What can hang from each mark
q_983: q_471 q_762
q_51: q_27
q_27: q_51 q_762
q_471: q_51 q_447 q_762
q_447: q_471
q_762: q_27 q_471 q_983

Every row comes from one small tree of marks. The marks that hang from a mark follow it in brackets, in the order of their numbers. Every link used is in the known rows. Which tree was each row made from?
Known rows
q_471{q_762{q_27{q_51} q_983}}: [-2.17  1.47  0.28 -1.37 -0.13 -3.98  4.75  2.29  1.58 -2.45  1.75  1.56
  0.36  3.25 -0.58]
q_447{q_471{q_51}}: [ 0.49 -8.51 -0.78 -2.04  0.96 -0.85  0.53 -0.87  3.48 -1.35  0.95  0.83
  2.87  0.04  0.06]
q_447{q_471}: [-2.82 -5.69 -0.34 -1.85  0.37  0.00 -0.52 -0.94  1.46 -0.99  1.39  0.13
  1.73 -0.08  0.46]
q_51{q_27}: [ 1.97  0.45  0.96 -1.28 -0.61  0.91  2.99 -1.55  2.79 -1.55  1.66 -0.81
 -4.70  2.25 -0.29]
q_762{q_27{q_51} q_471}: [-2.33  2.55  2.27 -0.28  0.36 -0.23  3.52  0.45 -1.37 -4.14  1.92 -0.77
 -4.82  4.24 -1.54]
q_447{q_471{q_51 q_762{q_983}}}: [-1.65 -6.97 -0.91 -3.47  0.88 -3.48  1.92  0.37  4.30 -1.39  1.09  4.39
  7.10 -0.36  0.83]
q_27{q_51 q_762{q_983{q_471}}}: [-6.74  0.78 -0.94 -1.46 -0.37 -0.71  2.61  1.57 -2.54 -4.04  1.37  0.08
  1.54  1.49 -2.57]
q_762{q_983}: [-5.69  2.41 -0.18 -0.78 -0.53 -0.19  0.97  3.06  1.62 -1.40  0.82  1.21
  2.57  1.46 -0.65]
q_27{q_51 q_762}: [-0.68 -1.62  0.02 -1.35 -0.06 -1.60  2.80 -0.03  0.37 -4.02  0.94 -2.77
 -3.22  2.57 -2.56]
q_51{q_27{q_762{q_983}}}: [-2.46  2.97  1.32 -2.05 -0.93 -0.52  4.13 -1.00  2.49 -2.43  1.45  0.42
 -2.67  2.22 -0.59]
q_762{q_27{q_51} q_983{q_471{q_447}}}: [-6.04  2.23  0.30  1.22 -0.43  1.25  2.75  2.63 -3.33 -2.34  2.63  0.37
 -0.02  2.81 -1.99]
q_762{q_983{q_471{q_51}}}: [-5.89  0.19 -1.95 -1.08 -0.20  0.11  1.52  2.95 -0.14 -1.69  1.20  3.34
  6.52  0.47 -0.72]
q_447{q_471{q_51{q_27}}}: [ 2.56 -7.66  0.05 -2.37  0.74  0.13  1.88 -2.43  4.09 -1.45  1.28  0.89
  0.10  0.37  0.19]
q_27{q_51 q_762{q_983{q_471{q_447}}}}: [-6.39  0.28 -0.18 -0.97 -0.43 -0.13  2.11  1.54 -2.34 -3.72  1.79  0.17
  1.65  1.33 -2.65]
q_27{q_51 q_762{q_471 q_983}}: [-6.96  2.98  1.51 -2.10 -0.01 -1.12  2.82  1.53 -1.14 -5.17  1.04  0.92
  0.17  2.28 -2.63]
q_983{q_471{q_51 q_447} q_762{q_27}}: [-4.70 -2.20 -1.58 -1.47 -0.08 -1.56  3.06  0.60 -1.51 -1.42  3.67  3.30
  4.09  1.69  2.39]

Which tree is each row?
[-4.87 -3.78 -2.26 -2.36 -0.07 -0.90  1.31  0.80 -1.13 -1.25  3.21  4.07
  6.84  0.01  2.26] -> q_983{q_471{q_51 q_447} q_762}
[-1.54  1.68  3.36  0.61  0.30  0.69  2.75  0.45 -0.87 -3.62  2.60 -0.58
 -4.69  4.08 -1.69] -> q_762{q_27{q_51} q_471{q_447}}
[-4.44  0.75 -1.22 -1.35 -0.37  0.81  2.64  1.64  0.15 -1.82  1.49  3.25
  4.29  0.68 -0.68] -> q_762{q_983{q_471{q_51{q_27}}}}
[-0.70 -5.88 -0.01 -2.41  0.66 -2.98  2.49 -1.35  1.42 -1.88  2.16  0.80
  0.37  1.27  0.45] -> q_447{q_471{q_762{q_27{q_51}}}}
[ 4.39 -3.19 -0.54 -1.82  0.56 -5.73  5.73  0.55  5.38 -1.92  1.34  2.07
  1.30  3.25  0.59] -> q_471{q_51 q_762{q_27}}
[ 5.09 -5.61  0.16 -1.67  0.51 -3.81  3.02  0.82  6.37 -1.18  1.69  3.10
  4.16  1.38  0.15] -> q_471{q_51 q_447 q_762}
[-4.33  0.72  0.14 -1.30 -0.27 -1.42  2.87  1.80  0.27 -4.04  0.71 -1.12
 -0.82  2.33 -2.81] -> q_27{q_51 q_762{q_983}}
[-8.46  1.97 -0.30 -1.29 -0.80 -0.98  1.61  1.31 -0.72 -2.22  1.86  2.16
  4.48  0.67 -0.70] -> q_27{q_762{q_983{q_471{q_447}}}}
[-6.19  2.32  0.86 -2.38  0.08 -1.94  3.40  0.65 -1.95 -3.62  2.78  1.50
 -1.83  3.43  1.51] -> q_983{q_762{q_27{q_51} q_471}}
[-4.62  4.83  2.35 -2.66 -0.71 -0.32  4.10 -1.22  1.62 -3.37  1.65  2.19
 -1.99  2.12 -0.50] -> q_51{q_27{q_762{q_471 q_983}}}
[-6.32  0.23 -0.64 -1.49 -0.45 -1.40  2.26  1.41  0.58 -2.42  1.54  2.61
  5.30  0.78 -0.85] -> q_27{q_762{q_983{q_471{q_51 q_447}}}}
[-5.30  4.22  1.82 -0.70  0.32 -1.48  4.25  2.60  1.75 -3.32  1.21  3.63
  1.70  3.62 -0.59] -> q_762{q_27 q_471{q_51} q_983}
[ 0.23 -2.92 -0.39 -1.10 -0.20  0.71  2.85 -1.43  0.68 -1.89  2.57  1.82
  1.86  0.75 -0.54] -> q_983{q_471{q_51{q_27{q_762}} q_447}}
[-0.55 -3.84 -2.87 -2.64  0.29 -2.97  2.95  0.55  0.81 -1.75  1.90  3.92
  6.72  0.15  0.55] -> q_983{q_471{q_51 q_762}}
[-3.98  2.60  1.18 -1.65 -1.03  0.66  3.48 -1.16  0.54 -2.18  2.39  1.49
 -0.76  1.34 -0.51] -> q_51{q_27{q_762{q_983{q_471{q_447}}}}}
[-0.16  0.31  2.81  0.19  0.56 -0.76  3.44  0.46  2.49 -2.72  2.11  1.70
 -1.22  3.72 -0.39] -> q_762{q_27 q_471{q_51 q_447}}
[-1.43 -5.78 -0.40 -2.77  0.83 -3.96  3.33  0.19  4.15 -1.44  1.45  3.82
  4.94  0.92  0.97] -> q_447{q_471{q_51 q_762{q_27 q_983}}}
[-4.98 -4.28 -0.47 -3.31  0.31 -2.66  0.83  0.23  2.31 -1.00  1.60  3.67
  5.90 -0.57  1.13] -> q_447{q_471{q_762{q_983}}}
[ 0.27 -3.38 -1.07 -1.09  0.20 -2.53  3.61  0.33  0.82 -1.29  2.91  3.42
  4.78  1.34  0.56] -> q_983{q_471{q_51 q_447 q_762{q_27}}}
[-5.47 -0.47 -1.06 -0.37 -0.25  0.93  0.90  2.90  0.09 -1.32  1.69  3.45
  6.69  0.31 -0.87] -> q_762{q_983{q_471{q_51 q_447}}}
